In the rows, zero is written as 128.
Known rows, with every step that occurs:
nuga > zade > tudi > pese > ludev > gibi: [150, 127, 81, 164, 174, 125, 145, 108, 82, 117, 145, 129, 121, 135, 125, 115, 135, 151, 123, 116, 133, 122, 89, 114, 159, 143, 152, 110]
divu > tudi: [136, 86, 100, 135, 130, 108, 104, 129, 129, 110, 96, 146, 101, 115, 112, 114, 101, 104, 140, 139, 170, 102, 119, 139, 147, 95, 144, 173]
zade > nuga > divu > tudi > rifi: [167, 121, 104, 102, 134, 101, 73, 115, 90, 89, 74, 158, 99, 143, 149, 125, 145, 110, 104, 106, 169, 112, 98, 156, 141, 125, 141, 189]
ludev > gibi > rapoz: [164, 93, 111, 145, 116, 105, 140, 137, 139, 95, 153, 153, 72, 164, 135, 111, 101, 126, 143, 155, 167, 149, 117, 115, 153, 125, 145, 129]
zade > tudi > divu: [140, 83, 92, 142, 147, 74, 102, 140, 129, 74, 91, 147, 94, 158, 120, 102, 111, 112, 130, 140, 167, 129, 129, 130, 152, 126, 109, 182]
zade > nuga > divu > tudi > rifi > loda > pesek: [154, 164, 118, 108, 127, 99, 111, 135, 69, 117, 63, 160, 87, 161, 137, 122, 144, 91, 102, 117, 175, 84, 109, 152, 110, 115, 110, 199]
zade > nuga > divu: [156, 93, 123, 113, 129, 64, 106, 109, 104, 106, 102, 162, 108, 152, 142, 105, 152, 93, 115, 114, 170, 110, 91, 145, 140, 135, 120, 171]
zade > nuga > divu > tudi > pese > ludev: [152, 133, 88, 119, 166, 97, 86, 94, 81, 126, 85, 170, 116, 128, 111, 111, 153, 111, 111, 85, 156, 87, 113, 143, 137, 128, 144, 141]
pese > ludev > gibi > tudi > rifi > loda: [138, 174, 141, 127, 101, 78, 174, 143, 146, 130, 164, 131, 100, 159, 100, 153, 151, 124, 124, 143, 143, 129, 156, 127, 111, 137, 108, 170]
pesek > tudi > rifi > loda > zade: [136, 117, 149, 132, 132, 100, 152, 127, 131, 78, 82, 131, 84, 141, 127, 137, 126, 149, 126, 145, 144, 165, 103, 146, 131, 139, 117, 228]
pese > ludev > gibi > loda > zade > nuga > divu: [161, 133, 127, 142, 132, 88, 136, 113, 55, 125, 147, 143, 125, 160, 129, 136, 181, 107, 124, 66, 130, 123, 105, 143, 129, 143, 116, 135]
pesek > tudi > pese > ludev > gibi: [142, 135, 113, 152, 132, 137, 156, 123, 127, 115, 148, 138, 90, 134, 92, 110, 135, 145, 120, 132, 133, 149, 128, 131, 149, 137, 163, 135]
gibi > tudi > rifi > loda > zade > nuga > divu: [155, 127, 159, 100, 126, 44, 135, 104, 92, 97, 81, 161, 98, 175, 152, 145, 181, 104, 88, 111, 140, 114, 89, 149, 120, 140, 83, 208]
ludev > gibi > tudi: [149, 94, 132, 133, 89, 83, 152, 132, 136, 119, 158, 143, 87, 159, 114, 121, 134, 98, 110, 148, 144, 118, 122, 127, 150, 103, 129, 145]
nuga > divu > tudi > pese > ludev > gibi: [161, 144, 82, 138, 145, 133, 127, 111, 86, 134, 155, 147, 104, 133, 129, 106, 138, 124, 123, 103, 159, 93, 117, 139, 152, 120, 170, 124]
pese > ludev: [123, 122, 116, 139, 138, 62, 130, 118, 149, 127, 141, 144, 116, 110, 92, 110, 129, 119, 156, 118, 162, 127, 140, 136, 143, 131, 137, 164]
zade > tudi > rifi > loda > gibi > ludev: [100, 121, 129, 146, 148, 90, 171, 145, 134, 100, 123, 151, 70, 156, 106, 138, 124, 140, 113, 176, 150, 140, 91, 134, 93, 136, 62, 131]
rifi > loda: [131, 108, 137, 121, 122, 69, 158, 135, 155, 123, 105, 138, 107, 149, 110, 122, 107, 108, 145, 161, 171, 108, 127, 133, 116, 129, 98, 189]
divu > tudi > pese > ludev > gibi > rapoz: [159, 136, 74, 154, 156, 141, 120, 123, 116, 119, 136, 163, 79, 136, 109, 117, 105, 142, 139, 123, 152, 126, 135, 112, 148, 112, 166, 99]
tudi > rifi: [151, 128, 127, 105, 127, 78, 122, 122, 157, 96, 112, 141, 89, 136, 118, 117, 125, 133, 124, 135, 159, 147, 116, 154, 159, 137, 138, 194]
rifi > loda > gibi > ludev: [83, 113, 151, 141, 140, 71, 186, 130, 152, 139, 150, 158, 81, 150, 106, 115, 124, 112, 123, 168, 165, 117, 93, 141, 93, 124, 71, 125]
pese > ludev > gibi > zovi: [158, 124, 122, 148, 98, 84, 169, 154, 142, 118, 196, 137, 122, 126, 112, 127, 147, 109, 146, 130, 143, 135, 137, 123, 135, 126, 161, 135]
zade > tudi > pese > ludev > gibi > loda > rifi: [157, 143, 106, 124, 131, 130, 156, 126, 68, 110, 129, 141, 107, 162, 60, 152, 133, 164, 115, 111, 119, 138, 118, 123, 124, 132, 124, 104]
pese > ludev > gibi: [138, 134, 112, 144, 115, 86, 149, 134, 134, 135, 174, 133, 113, 127, 113, 114, 131, 120, 151, 112, 157, 130, 140, 125, 149, 130, 151, 133]
rifi > loda > zade > tudi > pese: [149, 90, 114, 132, 163, 91, 164, 121, 106, 103, 55, 144, 103, 146, 115, 130, 113, 136, 120, 134, 132, 112, 90, 116, 138, 131, 91, 160]
pesek > tudi > pese > ludev: [125, 124, 114, 148, 153, 110, 138, 107, 138, 108, 115, 151, 91, 116, 73, 107, 133, 144, 124, 135, 140, 148, 133, 143, 143, 137, 147, 164]
pese > ludev > gibi > loda > zade > tudi > rifi: [162, 139, 105, 159, 140, 118, 144, 140, 78, 93, 138, 120, 107, 142, 99, 162, 144, 156, 137, 95, 114, 159, 122, 130, 139, 140, 116, 144]
loda > pesek: [132, 120, 128, 130, 120, 74, 143, 125, 127, 132, 119, 153, 82, 130, 104, 91, 123, 96, 128, 127, 167, 116, 119, 143, 154, 104, 132, 171]
nuga > divu > tudi > rifi > loda: [154, 138, 116, 115, 134, 108, 118, 129, 114, 99, 101, 145, 92, 150, 144, 129, 120, 117, 128, 150, 185, 101, 116, 153, 116, 126, 120, 217]
tudi > rifi > loda > gibi > zovi: [127, 152, 167, 106, 107, 84, 184, 152, 167, 108, 152, 132, 100, 142, 119, 140, 130, 130, 110, 168, 149, 137, 107, 139, 102, 124, 92, 181]

Rows:
[131, 125, 123, 147, 103, 74, 154, 127, 132, 134, 181, 143, 103, 136, 96, 129, 149, 104, 130, 127, 139, 119, 147, 124, 141, 113, 133, 137]	pese > ludev > gibi > tudi
[167, 104, 97, 107, 153, 111, 89, 97, 85, 110, 61, 172, 102, 147, 130, 106, 139, 100, 91, 107, 158, 86, 88, 149, 147, 118, 138, 152]	zade > nuga > divu > tudi > pese
[147, 136, 126, 165, 146, 145, 163, 113, 89, 112, 139, 129, 94, 145, 80, 133, 148, 152, 117, 111, 102, 157, 119, 144, 145, 132, 137, 139]	pesek > tudi > pese > ludev > gibi > loda > zade
[152, 119, 104, 117, 131, 113, 95, 128, 134, 94, 92, 142, 91, 123, 118, 125, 109, 128, 127, 130, 164, 127, 122, 150, 157, 109, 152, 192]	divu > tudi > rifi
[137, 144, 114, 148, 158, 100, 147, 131, 82, 103, 92, 135, 93, 151, 128, 124, 121, 132, 116, 148, 158, 120, 89, 134, 128, 129, 105, 197]	nuga > zade > tudi > rifi > loda > pesek
[153, 135, 149, 95, 132, 56, 135, 122, 123, 104, 52, 142, 113, 150, 140, 144, 146, 127, 116, 99, 140, 135, 97, 136, 128, 147, 101, 195]	tudi > rifi > loda > zade > nuga
[161, 104, 95, 120, 157, 122, 107, 98, 102, 110, 101, 161, 89, 139, 130, 98, 121, 112, 111, 131, 166, 88, 96, 154, 155, 112, 151, 165]	nuga > divu > tudi > pese
[87, 133, 157, 148, 136, 112, 177, 133, 151, 97, 138, 151, 55, 154, 100, 123, 133, 145, 104, 189, 152, 165, 94, 156, 92, 140, 86, 164]	pesek > tudi > rifi > loda > gibi > ludev
[97, 122, 126, 162, 179, 100, 165, 119, 105, 102, 136, 143, 83, 157, 133, 133, 133, 150, 107, 173, 149, 137, 54, 140, 99, 142, 77, 137]	nuga > zade > tudi > rifi > loda > gibi > ludev
[135, 66, 93, 163, 165, 99, 117, 108, 97, 89, 109, 135, 113, 130, 135, 114, 115, 127, 133, 147, 158, 119, 76, 125, 151, 125, 129, 166]	nuga > zade > tudi
[161, 114, 129, 118, 108, 98, 164, 111, 135, 129, 142, 148, 83, 167, 107, 114, 137, 112, 84, 143, 128, 115, 115, 130, 164, 115, 133, 128]	ludev > gibi > tudi > pese
[146, 127, 123, 120, 140, 99, 127, 129, 118, 100, 69, 135, 102, 129, 137, 142, 110, 129, 136, 120, 154, 116, 106, 142, 136, 113, 126, 209]	divu > tudi > rifi > loda > zade
[154, 76, 102, 135, 165, 93, 135, 108, 103, 94, 69, 149, 96, 129, 117, 115, 121, 139, 112, 110, 125, 127, 82, 122, 172, 123, 126, 148]	loda > zade > tudi > pese
[95, 119, 141, 125, 127, 56, 128, 113, 151, 119, 151, 153, 81, 157, 115, 96, 135, 101, 91, 137, 149, 122, 125, 145, 147, 97, 87, 173]	loda > gibi > tudi > divu
[152, 152, 113, 126, 133, 98, 157, 118, 133, 142, 159, 139, 107, 137, 103, 109, 133, 137, 125, 109, 141, 129, 130, 128, 159, 141, 156, 115]	tudi > pese > ludev > gibi
[153, 171, 133, 99, 123, 113, 161, 107, 97, 134, 154, 139, 107, 160, 69, 138, 140, 156, 114, 98, 127, 142, 121, 141, 132, 134, 141, 118]	tudi > pese > ludev > gibi > loda > rifi
[140, 147, 142, 148, 120, 128, 136, 137, 110, 88, 108, 139, 52, 152, 62, 124, 135, 128, 103, 155, 139, 165, 130, 171, 129, 118, 114, 212]	gibi > loda > pesek > tudi > rifi
[158, 124, 144, 103, 91, 114, 158, 129, 100, 109, 147, 134, 99, 173, 97, 140, 124, 133, 121, 127, 146, 142, 106, 140, 130, 119, 131, 147]	ludev > gibi > loda > rifi
[117, 133, 167, 131, 106, 120, 182, 157, 157, 80, 141, 130, 86, 138, 110, 143, 132, 143, 101, 192, 142, 161, 107, 142, 94, 122, 99, 199]	pesek > tudi > rifi > loda > gibi > zovi
[154, 89, 107, 134, 147, 83, 119, 126, 110, 71, 83, 137, 93, 128, 132, 132, 125, 145, 125, 111, 134, 155, 89, 133, 169, 129, 126, 183]	loda > zade > tudi > rifi
[157, 137, 155, 117, 99, 80, 178, 128, 125, 111, 131, 129, 90, 169, 140, 151, 147, 123, 106, 131, 128, 133, 110, 131, 139, 123, 110, 182]	ludev > gibi > tudi > rifi > loda > zade
[180, 98, 111, 140, 125, 132, 111, 122, 32, 107, 101, 142, 111, 164, 146, 138, 150, 93, 109, 85, 137, 98, 83, 144, 135, 105, 126, 141]	ludev > gibi > loda > zade > nuga > divu > tudi
[155, 114, 89, 154, 157, 105, 154, 121, 85, 116, 124, 135, 109, 125, 118, 122, 135, 149, 129, 85, 114, 133, 102, 110, 168, 132, 144, 105]	loda > zade > tudi > pese > ludev > gibi
[149, 92, 118, 124, 143, 86, 114, 118, 66, 109, 53, 157, 121, 143, 161, 130, 139, 90, 124, 101, 164, 79, 83, 140, 118, 115, 105, 183]	rifi > loda > zade > nuga > divu > tudi
[148, 85, 99, 138, 137, 107, 100, 118, 103, 103, 118, 155, 97, 130, 137, 104, 117, 95, 135, 135, 184, 93, 105, 151, 145, 104, 147, 183]	nuga > divu > tudi
[146, 126, 158, 99, 116, 44, 138, 115, 119, 104, 60, 152, 101, 163, 124, 153, 164, 111, 90, 113, 124, 127, 106, 134, 121, 132, 83, 197]	gibi > tudi > rifi > loda > zade > nuga
[155, 84, 95, 129, 153, 101, 130, 120, 124, 94, 79, 148, 93, 140, 96, 114, 110, 131, 112, 145, 143, 120, 104, 122, 154, 127, 120, 142]	zade > tudi > pese
[160, 114, 132, 134, 104, 118, 152, 142, 123, 121, 153, 126, 95, 167, 98, 132, 119, 111, 129, 146, 145, 126, 126, 141, 137, 122, 114, 146]	ludev > gibi > loda
[86, 167, 151, 121, 142, 67, 185, 107, 149, 163, 145, 151, 105, 133, 72, 125, 139, 126, 102, 142, 130, 98, 132, 129, 107, 115, 67, 138]	rifi > loda > gibi > tudi > pese > ludev
[148, 105, 100, 178, 136, 109, 151, 142, 72, 109, 141, 124, 117, 137, 91, 150, 135, 132, 148, 100, 117, 136, 120, 119, 133, 124, 107, 123]	pese > ludev > gibi > loda > zade > tudi
